Each row was made from one walk, in order. Every step used is in the known rows, and no mark comes twice. Write each row's walk.
Known rows:
devubo > bivef: [-16   3  -4 -21  -2 -10  -6 -10  -2  -1   6   4   6  -7   9  -8   7  -1
  -9   2  -5   0  -4   1 -15  -5  -9  -8  12  -3  12  -5   9   1  -2  -1
   3  -7  10   9  10   3  24   0  -2   9  12  -1  -4 -15  10   0  -2  -2]
dosolil > fezep > naruk > gafub: [-12  13  -6  18 -16  18  10   0   1  -5  -5   4  -7 -13  12  10   3   6
  -5  21  15  -9  -9  12   2 -10   6  21   6 -17   8   4  14  24  -5  -3
  42 -14  -9  -3   1  -2  -9  -4 -11   7  17  -5  24  10 -10  15   1 -13]
pari > gafub > naruk: [  5 -10   2  14   4 -13  10   9  15   1 -16   8  -7  -9  10   3  -6  -1
   1  27  -1   1   6   6 -13 -17  12   6   9  -9   9  -1   8   4  -4  -4
  11 -13  -8   3   6  10   5  -2  -5   5   0   4  -9   9   9   3  -3  13]
devubo > bivef > pari > nozo > megi: [ -9  -1   1  -8  19   1 -13 -38  -8  10  18   1   1 -14 -10 -21  20  12
 -30  -1   8 -10  11   3 -31  -3   0 -20   2 -20   1 -14  11 -12 -24 -32
 -11 -11   4  -4  -8 -31  31 -12  10  22  19  21 -27 -25   9   3  15   3]
megi > nozo > pari: [ 16 -10 -12   6   2   5  24   0   3  10   4   6   4   6  -7   7 -14  -3
  -5  10   6 -21  -5  12 -23   8 -13   2  -7  -9   6  -2  11   3  -6 -14
 -22  11   0   6 -13 -20   2  -2  -4   4  -3   2 -10   3  -2 -28  -1  -3]
somak > dosolil > fezep > naruk: [  5  15   4   0 -12  -3  16  13  -6   9   3  13   0 -11  -4  23  -8   9
   4  13  26 -20   0   1   2  -9   3  34  29  -3  15  10  11  19  -1  16
  18 -18  -3  -2   0 -21  -1   1  14  -6  13  12  17   6 -22  14   0  -7]
devubo > bivef > pari > nozo: [-24   1  -2   4  10   2  -6 -28 -16  -2  18   5   3 -10  -4 -19   8   9
 -19   6   3  -1   8  10 -40  -7  -3 -11   0  -5   7 -11   5   0 -11 -12
 -13  -6   4   6 -12  -5  33  -5   6  28  16  15 -26 -26   6   6  11  12]
megi > nozo > pari > gafub > naruk: [ 19 -20 -10  20   8  -8  34   6  19  11 -15  13  -4  -5   2  10 -19  -4
  -4  38   7 -24   1  20 -35 -10   1  11   1 -14  12  -6  20   8  -9 -17
 -11  -3  -9   8  -4  -9   7  -5 -11   8  -3   6 -15  14   6 -28  -5   8]
naruk > gafub > megi > nozo: [  7  -5   4  31  12   2   4  16  11   3  -7   5   0  -2  19 -12  -3  32
 -11  33  -2 -17  -3  14 -14  -6  -9  -5  -6  -9  -5  -5  17   6 -14 -13
  -5 -16 -11 -10 -15  -3 -19  -7 -16  13  11 -24 -23   5  -3 -27 -22  13]
dosolil > fezep > naruk > gafub > pari > nozo: [-20  13   2  50  -3   8  16 -13  -2 -12  10   3 -26 -18   0  12  -6  16
 -22  35  12  -8   6  32 -39 -14  12  33   1 -29   7 -10  28  29 -21 -17
  37 -16 -21   3  -8   0   2  -7 -11  26  24  17  11   0 -13  24  22  -6]
devubo > bivef > pari > gafub: [ -1   7 -12  -7   2  -5 -14 -20   4  -1  10   4   3  -7  13 -13  12 -13
  -7  12   9   2   1  -3 -26 -10   1  -3  12  -8  13  -4   6   0   2  -5
 -15  -5   7   4   1  -8  28   6   7  22   9  11 -18 -15   1  -2   3  11]
bivef > devubo: [ -3  -3   9   3   0 -11   1  -6   7   7   8  -3  12   4  -8  -5  17  12
   0 -11  14  15  -1   5   0   5   4 -15 -12   2   2  13  -7   8   5  -3
  -6 -10   3  -4 -20  -4   5   1  -3  -3 -12  10 -14  -3  -1   7   4   1]
naruk > fezep > dosolil > somak: [-13  -4   5  -2 -15   6   9  -3 -18  -2  -9   3 -10   4 -10   9  12  20
 -32   8   2  -1   5   1   2 -14  -3  20  -4  18  16  -7  19  -6   0  -9
  -2 -17   1 -12  14 -13  28 -11 -16  -2  -4   9  22  17  -1  21 -18   4]
pari > gafub: [ 15   2  -6   1   2  -7  -7   0   8   3  -5  -2  -9  -7  13  -1   8  -6
   2  12   3   6   8  -4  -7  -9   4  13  11 -10   0   1   0   3  -1  -5
  -5  -8 -13  -2   9   5   2   7   3   3   0   5  -1   2  -2   9   5   9]
pari > nozo > megi > gafub > dosolil > somak: [ 15   0  13   9  -1 -13  -3 -19   1   8   3   3 -37  -6 -26 -24  18  31
 -44   3  24   5  36  32 -28 -10 -10  15  -6  -6  -8  -7  29  -8 -27 -34
   2 -35 -14 -16   9 -12  -1 -15 -15  11   8  21   8  19   5  -2  -3  10]
fezep > naruk > gafub > dosolil > somak: [  0   8   4  16 -40   2  -6   3 -10  -8   3   7 -24  -5  -5 -12  10  29
 -32  20  20   6   1  22  -7 -15  -4   7  -1 -10   6  -7  35  15  -4  10
  38 -12 -19  -9   7 -13  -9 -11 -14  -1  14   6  22  26   1   4 -18  -4]
pari > gafub > megi: [ 19   1   9  25  24  -9 -14  10  21  10  -7  -2 -15  -5  20  -7   0   3
   8  28   2  -7  16   0 -15  -6   5   9   7  -7  -4  -7   4  -5  -7  -3
 -12 -20 -20  -4  12   9  -4  -2   8   9  11  -6 -19   2  -1 -10   1  11]
bivef > pari > nozo: [ -9  -3   4  26  13  13  -1 -19 -15  -2  10   2   0  -3 -11 -12  -1   8
 -11   4   9  -3  10   6 -26  -3   6  -1 -13  -2  -5 -10  -4   0 -10 -13
 -17   1  -6  -2 -21  -6  10  -2   9  17   4  16 -21 -12  -5   8  15  15]
somak > dosolil: [ 12   4   1 -19  -7 -16  -1  14  -7   6   2   9  -2   1  -4   8  -2  17
  -1   1   6 -11  -2 -13   4  -6  -1  11  19   3   0   1   1   8   3  13
 -12  -7   2  -8  -9 -18  -3   7   7  -1  -3   8  -4  -1 -10   6  -5   5]
devubo > bivef > pari: [-13   5  -6  -5   2  -1  -3 -20  -3  -5  17   5  12   0   0 -11   8  -7
  -7   0   5  -5  -5   3 -21  -1  -2 -16   2   3  14  -5   8  -4   3   0
  -8   2  19   6  -6 -12  24  -2   5  14  12   6 -19 -18   7  -9  -1   1]
pari > nozo > megi > gafub > naruk > fezep: [-35 -14   0  13   6  11  43  -6  11   8 -24  15 -14 -15  -7  -6   5  30
 -42  21  -2  -5  21  19 -24 -27   8   6 -24 -20   1 -14  25 -15 -30 -47
   4 -38  -8 -21  -9   3  13 -20 -38  20   4  -9  -8  17  -2  12  -2  12]
pari > gafub > dosolil: [ 22  -2  -4   2 -13 -17 -15   8  10   7   5   3 -11   0  10  -5   2   7
  -6  15  10  14  15  -2 -28  -9   4  20   5  -9   0  -6  22   2  -5   3
  -9  -3 -13   7   9  -4  -5   9  10   3  -4  18  -2   4   2   7  -1   7]
bivef > pari > nozo > megi > gafub: [  1   5  -2  18  23   7  10 -26  -1  10   2   2 -12  -8 -17 -24  16   9
 -24  -1  22 -10  20  17 -23  -4   6   4 -23  -8  -7  -4   0 -15 -24 -43
 -17 -21   0 -22 -16 -13   6  -5 -11  23   4   9 -18   3  -8  -6  14  12]
fezep > naruk > gafub > dosolil: [-10   5  -8   9 -36  -1  -1  12  -9  -4   3   8  -8  -6  11 -11  10  24
 -20  19  17   3  -8   5 -17  -9   4   9 -10 -19   3  -7  35  12  -9  12
  31   2 -12   2   3 -11  -8  -1  -8   2   9  -1  10  11   0   8 -11  -8]
somak > dosolil > fezep > naruk > gafub: [  2  17  -5   0 -21   2   8  12 -11  -1  -4  12 -11 -11  10  20   0  24
  -5  21  21 -17  -9   0   6 -17   4  33  26 -14   9   4  19  32  -1  12
  30 -21  -8 -13  -8 -19 -17   3  -6   7  13   5  18   6 -21  19  -6  -7]
gafub > dosolil > somak: [ 17  -4  13   8 -16 -11 -14  -2  -1  -1  12   4 -16   8 -21  -6  -3  16
 -20   4  11  14  12  15 -14  -6  -8   5   7   8   3  -5  26   0  -1  12
   3  -6  -8   3   6 -11  -6  -8  -1  -7   2  18  12  15   9  -5 -15   3]
pari > nozo > megi: [  5  -5   8  -1  15   1  -4 -18  -8  14   0  -4 -12 -13 -10  -8  14  17
 -22  -2   3  -4  16   2  -9  -2   0  -5  -3 -24 -12  -8   4  -4 -29 -32
  -2 -14 -15  -9  -1 -18   8 -10   4   7   5  15  -8  -4   5  13  16   3]
somak > dosolil > fezep: [ 20   6   5  -9   1  -8   3  11   3   8   4  10  -4   0  -8  25 -12  13
   7   2  16  -9   3  -5  -2  -6  -1  32  31   4   7   3   7  19   1  12
  -3 -16   6  -4 -11 -16 -12   5  10   2   5  17   9  -3 -14  12  -1  -1]
naruk > fezep: [-27  -6  -8  -4 -15  17  11   1   0   0  -4   6   8   2   3   4  -2   8
 -12   2 -12   8   1 -12  -2 -12  -4   1 -12  -3   4 -11  11  -7  -3  -6
  -7  -4  -1  -1 -10  -2   2  -5 -14   0  -2  -6   4   2 -10  17  -6   2]

Write each row's walk:
[ 13   1   6  14   8  -4   8 -11  11  16   5   7 -23  -6 -12  -3   6  20
 -26   9  31  -2  36  27 -43  -4  -1  38  -4 -13  -3  -5  32  -3 -30 -39
   1 -32  -7  -3   0  -6  -9  -4  -4  16   8  23  10   1   0   7  10  -1] => pari > nozo > megi > gafub > dosolil > fezep
[ 25  -1  -9  17  -7  -8 -13  -3   9   3  16   4  -1   7   3 -13  -1   1
  -7  16  22  12  13  -1 -32  -5  10  12  -5  -3   2  -8  19  -5   1   7
 -22   6  -1   2  -8 -17  -3   8  14   9  -1  24 -17   2  -1  -1  -2  14] => bivef > pari > gafub > dosolil
[ -9 -18 -18   7  -8   9  32   3  19   3 -17  14 -13   1   3  17 -15   0
 -10  34  -6  -2   4  -2 -27 -21  11  14 -11 -20  13 -18  25  -2  -6 -12
  -8  -8 -10   5  -6  -6  11 -15 -21  13   1   6  -5  13   0   2   6   1] => nozo > pari > gafub > naruk > fezep
[-39 -10  -7  12  -7   8  47  12  14  -7 -23  19   0  -1   0   1  -8  10
 -18  19  -3   0   6  16 -14 -25   8  12 -22   4  13  -7  21 -13  -3 -13
   7 -24   7  -7  -7  22   7 -12 -43  13  -3 -22   0  18  -9  -2 -17  10] => megi > gafub > naruk > fezep
[ 12  -1   6   9  -9  -3  -2   4  13   6  13   6   0   9  -7  14 -13   8
  -3   9  18   9  14  11 -26   2   2  28   4   3   5  -4  30   4  -3   7
   5  -5   3  14  -3  -8 -14   2  11   0   4  19  13  -4   2   3   0  -6] => gafub > dosolil > fezep
[ 12   2  -5   7 -19   0  -9   5   8  -3   8   5 -11   7   5   9  -8  22
 -12  17  13  14   1  10 -23  -9   3  29   3  -8  -1  -8  35  17  -4  -1
  14  -7  -2   5  -8 -10 -27   3  -9   9  10  17  16  -3   3  10  -6  -3] => naruk > gafub > dosolil > fezep
[-18  11 -10   8 -21  10   6   3  -7  -7 -10   3 -10 -14  17  -5  15  11
 -12  18   8  -7 -13   4   5 -11   4   3  -6 -18   2  -2   9  17  -5   0
  34  -2 -13  -9   3  -1  -2  -4 -13   7  12 -11  11   9  -8  11  -4  -7] => fezep > naruk > gafub
[-22 -17  15  11 -10   1  32   5  -8  -4 -21  14  -8   0 -14  14   1  27
 -35  21   1  -8   2  12  -5 -22   6  16  -5  18  23 -11  27  -2  -3  -6
  13 -21   6  -8  11  -7  32 -21 -23   1  -4   5  16  22   8  16 -25  10] => gafub > naruk > fezep > dosolil > somak
[-26  -6   8  15 -11  -3  46   7  -1 -11 -30  17 -18  -2 -13   6   7  21
 -36  24  12 -11  10  25 -13 -24   7  28 -12  26  25  -4  29  -8  -2 -16
  11 -39  10 -17  15  10  29 -17 -44  10  -8  -7  20  32   0   7 -30  12] => megi > gafub > naruk > fezep > dosolil > somak
[ 24  -1 -18   0   0  -1  -1  -5   9   3  -1  -1 -19   1   3   9  -1 -15
   5  13   8  -4   3  -4 -18  -2   5  16   5 -13   1  -8   4   4  -4  -8
 -17   0 -15   3   5 -10   4   3  -1  12   2  16   3   4  -1  -5  17  -7] => nozo > pari > gafub
[ -1  -2   2   6  14 -11  35   0  23   6 -21  10 -11  -8  -9  -6   7  10
 -14  10  14 -14   8  24  -5  -8  11   0  -8  -7   4   5  14 -12 -15 -27
  15 -27  11 -17   5   1   3 -14 -22   6   0 -10  -8  22   6 -14  -8  -2] => nozo > megi > gafub > naruk
[ 24   3 -11  17 -16   2  10   2  12  12   8   9 -18  -3   0  21  -7 -13
  -1  30  37  -9  13   9 -39  -1   6  46   8 -23  15  -5  38  12  -8   3
  10  -3 -19  21   9 -18   2   0  15   3  13  29  22   5  -6   2  18 -20] => nozo > pari > gafub > dosolil > fezep > naruk
[-30 -16   5   5  -8   0  37  14  -5   0 -21  15   7   2   3  17   1  23
 -23  24  -2  -8  -3   3 -14 -14  14  17 -15   8  22 -10  26  -8  -3  -6
   4 -10  11   2   4  -3  30 -13 -14   4  -8   2   3   9   5  18 -18   5] => gafub > naruk > fezep > dosolil
[  3   4  -3   2 -14 -14   7  11   8  -3   3   9  -7   5  -2 -13   4   6
  -9   3  21   7  14  15 -27  -3  -1  20 -10   7   3  -1  26  -6  -2  -2
  -7  -9   4   1   2  14  -6   7 -14   8  -4  -2   3  10  -5 -10 -10   4] => megi > gafub > dosolil
[  9  10  -8  11  21 -17  19 -12  25   3   4  -2 -21   1 -11  -7   8  -3
 -17   3  14 -12   8  24 -20   3   7   8 -10 -10   1  -2  16 -10 -16 -31
  -3 -15  10 -14   5 -11   2  -4 -19  11   4   4  -7  14  -5 -13   6  -8] => nozo > megi > gafub > pari
[-22 -16  -6   9  -8   7  24   9  17   2 -21  14  -1  -9  14   7  -8  11
 -14  32 -11   7   9  -4 -14 -30  10   9  -2 -14  12 -12  22  -3  -7  -8
   3 -18  -9  -5  -2   7   6  -9 -17   7  -1  -3  -7  14  -2  14  -8  15] => pari > gafub > naruk > fezep
[  4   6   2  16  27 -10 -18  -8  17   6  11   5  -1  -5  17 -18  11  -4
  -1  30  10 -12  11   2 -33  -7   1  -5   9  -5  11 -12  10 -10  -8  -4
 -20 -18   1   4   4  -4  26  -3  12  26  24  -1 -38 -16   4 -17  -2  13] => devubo > bivef > pari > gafub > megi
[ 24  -4  10  31  27  -9   0  17  19  15  -8   4  -1  -8  22 -11  -3  10
  -1  36   4 -20  14  11 -24  -6  -7   8   8  -9   1   2   8   0 -13 -13
 -22 -21 -18  -4   1   2  -3  -2   5   6   7 -13 -28   7  -5 -25 -14  19] => pari > gafub > megi > nozo
[-34  -7  -1  10  -6  -1  52  16   2  -6 -30  17  -4   0   4   8   6  18
 -23  22   8 -14   3  16 -19 -20  12  31 -23  13  24  -4  26 -10  -4 -17
   2 -29  16 -10   8  16  28  -6 -36  15 -13 -12   8  18  -4  11 -22   9] => megi > gafub > naruk > fezep > dosolil
[ -6 -19 -12   4  -6  -2  37  10   7   5 -22  14 -12   2   5  25   0   7
 -17  36   5 -14   0  -2 -34 -16  18  32 -10  -6  24 -19  27  -3  -3 -18
 -12 -11  -2   4   7 -11  37  -9 -14  15  -6  15   4  12   5  16   0   1] => nozo > pari > gafub > naruk > fezep > dosolil
[-21  -6  -6  -8 -12   8  17   7 -13   1  -9   5   7   4   7  11  10  15
 -23   5  -1  -5  -1 -12 -10  -7   3  21 -11   6  15 -10  14  -8  -1 -11
 -10  -6   6  -3   4  -8  26   0  -7   5 -10   1  11   2  -5  26 -10   4] => naruk > fezep > dosolil
[ 21 -12   0  28  26   1  20  12  16  16   1   7   2   9  -2  -1 -14   6
  -1  23   6 -35   1  17 -32  10 -10  -2 -11  -7   4  -9  15  -6 -14 -12
 -28  -1  -8   8 -12 -17  -2 -11   2   8   9  -7 -26   3   0 -45  -5   2] => gafub > megi > nozo > pari
[-12   2   0  32   2  -5  -2 -12  -2 -15   8   0 -28  -7   2  -3  -1  23
 -26  23  -9   6   2  21 -39 -13   9   7  -9 -19  -7 -20  20  17 -20 -20
   4  -3 -17  -4 -13   1  -1  -2 -18  31  11  15  -9  -5  -2  16  15   6] => naruk > gafub > pari > nozo
[ -9   3   5  37   2   8  17  19   2   6 -11   8   4 -13  23 -12   3  29
 -14  41   9 -31  -5  18 -13  -8  -6  -4  -9 -21   3  -1  21  10 -17  -9
  17 -17 -17 -10  -4  -5  -4 -10 -12   9  20 -29 -17  16 -10 -23 -21   6] => fezep > naruk > gafub > megi > nozo
[-34 -16   3  12  -8  13  34   9   9  -2 -16  17   7  -1  -3  12 -13  18
 -15  19 -14   2  -1   3  -8 -19   7  -4 -16  -3  13 -11  22  -5  -4   0
   7 -11   3   2 -11   3   6 -16 -20   0  -1  -9  -5   9   0  10 -12   8] => gafub > naruk > fezep
[ -5  11  12  42   7  13   6  12  14   0  -8   5 -15  -9  16   9   0  17
   3  36  17 -20   0  17  -8  -9   8  18   1 -15   5  -3  18  15 -12  -1
  36 -25 -14  -4   3   1 -14 -13  -6  13  31 -14   4   8  -8  -4  -3 -10] => dosolil > fezep > naruk > gafub > megi
